Each row was made from one walk, in order. Every step used is in the known rows, and no mark comes twice. Write each row's walk.
In the rows, zero is written as 128.
Known rows
mume -> suzigob -> rezo -> korak: [ 53 145 124 131 114 113 124 145 152 186 158  98 141 138 146 129 158 127
 116 130  75 141 119 156 139 151 115 145 136 126 127 129 137 109]
sigasak -> korak -> rezo: [148 196 140 138 142 126 116 117 107 137 104 140  85 146 131 136 115 138
 129 147  92 124 127 141 120 137 128 147 134 118 120 118 117 167]
suzigob -> mume: [145 214 143 132 127 139 119 133  79  99 105 157 109 166 117 147 140 120
 141 131 181 148 158 112 122 141 101 132 129 159 132 128 142 196]
kame -> tokobin -> rezo: [145 161 139 132 149 135 130 108 142  87 107 130 116 144 100 107 115 129
 123 119 137 138 129 119 119 104 132 102 121 103 123 110  84 159]
suzigob -> rezo -> rokog: [ 89 148 104 111 133 120 109 145  99 150 130 122 143 135 153 149 124 141
 162 126 203 138 132 141 116 147  90 140 137 155 123 151 138 125]
sigasak -> korak -> rezo -> tokobin -> kame -> kime: [137  61 104 134 121  83 110 107 188 154 103 103 101 138  90 125 104 150
 104 124  33  98  81 122 148 110 178  94 127  98 116 117 106 103]
kame -> tokobin -> rezo -> suzigob: [142 130 151 127 139 128 129 120 158 134 160 107 137 132 106 105 128 118
 114 128  94 140 130 135 136 112 142  95 107  95 132 111  96 120]
kame -> tokobin -> rezo -> korak -> sigasak -> rokog: [182  67 140 124 132 145 132  95 140 113 116 102 146 135  93  98 117 122
 123 120  71  91 109 113 111 129 118 106 101  92 121 129 146  90]
kame -> tokobin: [134 149 133 137 150 129 138 118 127  86  96 142 119 143 103 120 115 128
 117 116 122 147 127 124 122 113 129 120 123 111 127 125  95 165]
kime -> rezo -> korak -> sigasak -> rokog: [156  32 145 126 111 144 138 124 100 118 126 126 148 106 133 121 125 123
 119 129 126  97 129 124 111 134 127 161 122 133 128 159 187  68]
tokobin -> rezo: [131 204 142 132 140 146 122 120 117  89 112 141 116 136 140 124 130 127
 154 128 165 139 138 124 124 124 118 121 132 127 126 108 102 178]
tokobin -> kame -> kime -> rezo -> rokog: [ 98   4 118 122 101 116 120 137 143  95 113 115 137 114 119 122 112 152
 128 114 156 116 108 111 127  81 166 120 121 127 124 155 128  67]
rezo -> korak -> sigasak: [135 126 120 129 121 148 135 116 132 116 102 130 170 116 141 134 142 126
 140 116  74 120 130 125 122 139 116 138 134 136 125 131 167 149]
sigasak -> korak: [ 94 185 143 141 130 127 120 115 109 113  83 143 107 169 143 132 136 143
 133 128  64 136 129 136 136 144 127 148 131 113 126 138 126 192]
kame -> kime -> rezo -> suzigob -> mume: [157  72 149 134  93 123 145 142 129 126 160 117 117 153  95 126 140 118
  92 129 179 134 154 110 134 113 157 120 110 157 138 148 144  84]
korak -> sigasak -> rokog -> rezo -> tokobin: [173 100 122 116 156 148 136 108 118 122 138 133 137  87 125 127 115 109
 129 147 112 100 138 127 120 168 103 125 114 118 133 125 141 106]
vavet -> beviz -> tokobin: [119 173  95 133 117 125 157 155 104 157 116 178 125 128 176 134 158 136
 133 106 187 152 123 127 127 107 122 164 171 165 130 138 135 164]
sigasak -> korak -> rezo -> tokobin: [159 138 111 128 133 101 101 122 138 180 119 131 106 142 119 138 123 135
 111 143  68 118 115 144 128 141 134 128 136 117 122 120 123 158]
kame -> kime: [139 148 120 148 134 135 152 120 139  62  87 140 100 145 120 125 122 132
 138 111 151 141 119 111 132 119 132 115 123 133 126 117  91 162]
kame -> tokobin -> rezo -> suzigob -> mume: [165 154 157 123 124 127 116 123 135 145 163 106 129 168  81 114 139 112
 107 134 126 139 152 117 130 120 129  88 102 118 135 122 125 129]
beviz -> vavet: [ 88 203 146 148 133 141 148 135  90  97 115 157 122 140 148 134 115 124
 136 135 167 155 146 127 119 126 124 158 146 126 135 132 105 169]
kime -> rezo: [121 122 145 133 126 134 136 137 102  95 116 152 117 117 140 130 123 129
 118 128 193 142 148 129 118 111 141 158 140 145 129 142 125 138]
korak -> sigasak -> rokog: [144 158 143 127 156 158 149 110  85  72 100 142 118 102 138 126 114 115
 155 135 142 117 137 121 118 159  92 134 111 135 132 139 148 111]
mume -> suzigob -> rezo: [ 45 201 132 130 141 120 140 138 134 146 148 112 113 118 146 127 144 121
 123 139 128 152 138 151 136 151 107 136 132 136 131 131 110 106]
sigasak -> rokog: [138 169 150 136 150 142 128 132  75  83 112 154  93 138 143 132 117 121
 155 135 161 134 123 129 127 152  98 144 115 126 132 126 119 152]
rezo -> suzigob: [112 166 147 131 134 133 130 140 122 135 155 131 137 120 151 132 141 117
 138 134 107 154 139 147 145 141 125 134 119 129 139 121 124 147]
vavet -> beviz -> tokobin -> kame: [ 77 142 103 127 114 114 144 148 122 158 112 166 135 115 170 131 147 145
 133 100 154 139 107 124 142  89 149 155 172 150 128 137 140 136]
kime -> rezo -> suzigob -> mume: [138 115 163 123 101 126 124 151  95 150 172 130 133 141 121 139 146 112
 102 144 184 143 171 128 130 126 139 143 120 161 141 152 166 108]
suzigob -> rezo -> korak -> sigasak -> rokog: [121 104 125 119 132 133 136 117 104 150 123 107 146 127 138 134 122 126
 146 122 139  97 119 133 118 171  96 146 129 143 120 153 180  71]
vavet -> beviz -> tokobin -> rezo -> korak: [144 129  94 129  88 124 131 152 138 198 137 152 153 152 172 123 173 142
 131  99 145 131 105 126 125  97 134 154 172 145 122 122 150 162]
sigasak -> korak -> rezo -> rokog: [152 152 121 122 128 124  93 132  99 165 118 129 113 145 140 141 121 145
 147 152  89 119 120 145 111 139 107 142 125 118 120 133 136 151]
rokog -> rezo -> suzigob: [126 170 154 130 144 148 132 135 124 140 175 130 134 108 147 131 133 114
 131 150 106 144 153 151 137 147 128 141 121 110 138 103 112 152]
beviz -> tokobin: [119 165 101 130 129 123 131 146 121 111 115 153 131 143 150 134 132 132
 130 114 134 147 129 127 135 129 116 133 146 133 131 122 119 192]

Write each row's walk
[171 161 114 117 141 137 105 147  95 139 137 141 120 107 140 146 113 130
 160 149 176 133 128 139 102 127  93 134 128 142 123 116 123 146]
korak -> rezo -> rokog
[177 156 170 116 141 165 140 118  81 135 178 120 130 115 116 130 131  93
 131 166 124 107 172 124 124 180  93 128  93 133 143 131 175  87]
korak -> sigasak -> rokog -> rezo -> suzigob -> mume
[137 176 108 125 127 128 123 137 137 113 126 140 129 146 146 122 131 133
 137 118 147 138 131 122 133 120 119 115 144 125 127 110 109 186]
beviz -> tokobin -> rezo
[ 64 133 117 123 119 129 145 123 162 175 147  86 167  99 142 123 158 120
 116 130  51 122 133 147 130 156 109 135 133 136 126 141 166  69]
mume -> suzigob -> rezo -> korak -> sigasak
[112  41 156 129  91 111 132 136 146 126 156 102 124 138  89 124 130 126
  94 124 150 122 138 107 148  95 184 109 112 141 136 149 150  55]
tokobin -> kame -> kime -> rezo -> suzigob -> mume
[122  62 106 132 132 112 127 112 189 111 123 118 129 113 101 123 111 135
 116 118  88 114 104 114 147 112 168  95 127 100 125 103  89 125]
rokog -> rezo -> tokobin -> kame -> kime
[107  60  99 133 122  98 124 119 184 105 101 118 131 125 105 126 119 138
 123 102  94 124  92 110 156 105 165  88 126 116 126 120 101 123]
rezo -> tokobin -> kame -> kime
[150 128 128 129 133 163 138 109 134 125 121 129 167 103 137 130 134 123
 132 132  69 111 143 130 115 144 120 146 135 119 124 114 155 157]
rokog -> rezo -> korak -> sigasak
[164 190 159 129 118 118 104 132 102 192 160 118  99 169 111 142 139 120
 113 162  80 125 150 141 133 153 125 132 117 133 132 127 157 139]
sigasak -> korak -> rezo -> suzigob -> mume
[ 95 138 117 130 120 115 118 137 125 165 127 120 143 156 144 145 135 139
 138 112 151 131 119 143 127 146 118 151 151 144 117 132 144 146]
suzigob -> rezo -> korak
[137 161 121 115 128 143  99 136 110 115 127 131 142 134 149 130 134 135
 171 133 163 136 133 128 114 126  96 118 122 127 126 121 121 161]
tokobin -> rezo -> rokog
[149 200 161 123 117 138 109 135 111 144 170 120 130 158 121 131 153 110
 139 143 152 141 161 123 137 140 116 108 113 142 138 116 142 151]
tokobin -> rezo -> suzigob -> mume
[152 134 164 121 157 166 152 114 105 127 174 118 138  79 140 120 121 100
 137 160  92 110 151 142 129 172 107 135  98 110 141 122 146  76]
korak -> sigasak -> rokog -> rezo -> suzigob
[ 49 155 112 112 126 119 116 153 125 171 162 103 140 117 155 132 149 128
 141 144 125 145 133 154 127 151  85 133 123 137 131 145 130  89]
mume -> suzigob -> rezo -> rokog
[185 147 104 123 145 112 112 136 133 153 139 144 117 103 121 143 115 119
 126 140 153 133 122 137 121 129 121 120 140 140 125 104 110 152]
korak -> rezo -> tokobin
[143  31 110 128 104 129 133 142 127  96 117 129 126 128 125 126 121 142
 127 119 186 128 125 115 112  98 139 129 119 141 126 154 122  96]
kame -> kime -> rezo -> rokog
[158 121 150 137 133 149 115 131  95 131 143 138 119 148 139 130 123 123
 140 142 102 113 116 137 124 157 110 160 119  99 127 105 131 162]
sigasak -> rokog -> rezo -> korak
[ 97 100  89 138 107 109 164 139 155 135  98 151 118 125 146 121 140 150
 124  87 154 130  88 106 145  76 167 131 161 146 125 136 119 111]
vavet -> beviz -> tokobin -> kame -> kime
[ 95  44 137 138 115 116 145 121 152  71  97 123 111 114 110 117 106 144
 110 109 162 121 113 108 135  80 186 124 131 125 124 140 108  83]
tokobin -> kame -> kime -> rezo
[151 117 119 115 135 134 106 123 132 115 120 117 142 143 109 113 121 136
 140 124 134 132 122 122 108 105 111  99 111 103 123 127 103 143]
kame -> tokobin -> rezo -> rokog
[142  76 130 144 118 129 157 127 135  71 102 138 101 128 115 118 117 134
 109 114 188 133 130 111 122  96 159 134 129 142 127 138 103 113]
kame -> kime -> rezo
[ 89  32 123 117 113  98 108 134 149 138 129 130 149  99 122 130 120 137
 102 119 139 125 121 129 141  97 175 131 142 129 129 145 137  96]
kime -> rezo -> tokobin -> kame
[161  71  97 129 135  97 121 121 185 129 122 116 109 100  91 131  97 134
 118 121 119 112  88 115 140  99 166  85 129 122 120 100  94  99]
korak -> rezo -> tokobin -> kame -> kime
[163  91 124 125 126 142 134  94 168 115 106 105 170 126  98 103 129 128
 116 110  58 107 122 114 111 110 134 101 121 102 118 122 140 124]
kame -> tokobin -> rezo -> korak -> sigasak
[ 56 141 103 120 131  95 125 143 163 188 165 104 135 113 136 131 151 119
 106 136 106 145 129 154 146 154 112 119 134 135 133 133 117  95]
mume -> suzigob -> rezo -> tokobin
[ 74  61  87 125 127  81 127 119 188 141 114  97 131 129 104 133 110 145
 120  98 148 116  92 119 152 119 161  91 139 136 118 135 108  77]
suzigob -> rezo -> tokobin -> kame -> kime
[100 108 122 120 141 117 106 121 154 138 135 132 144 102 126 134 118 131
 124 132  91 122 122 134 142 126 152 119 137 105 129 106 112 151]
rokog -> rezo -> tokobin -> kame
[162 161 151 127 166 172 152 103  89  80 121 140 115  91 135 122 106 111
 147 151 136 106 149 125 110 165  96 142 113 118 131 122 135 115]
korak -> sigasak -> rokog -> rezo
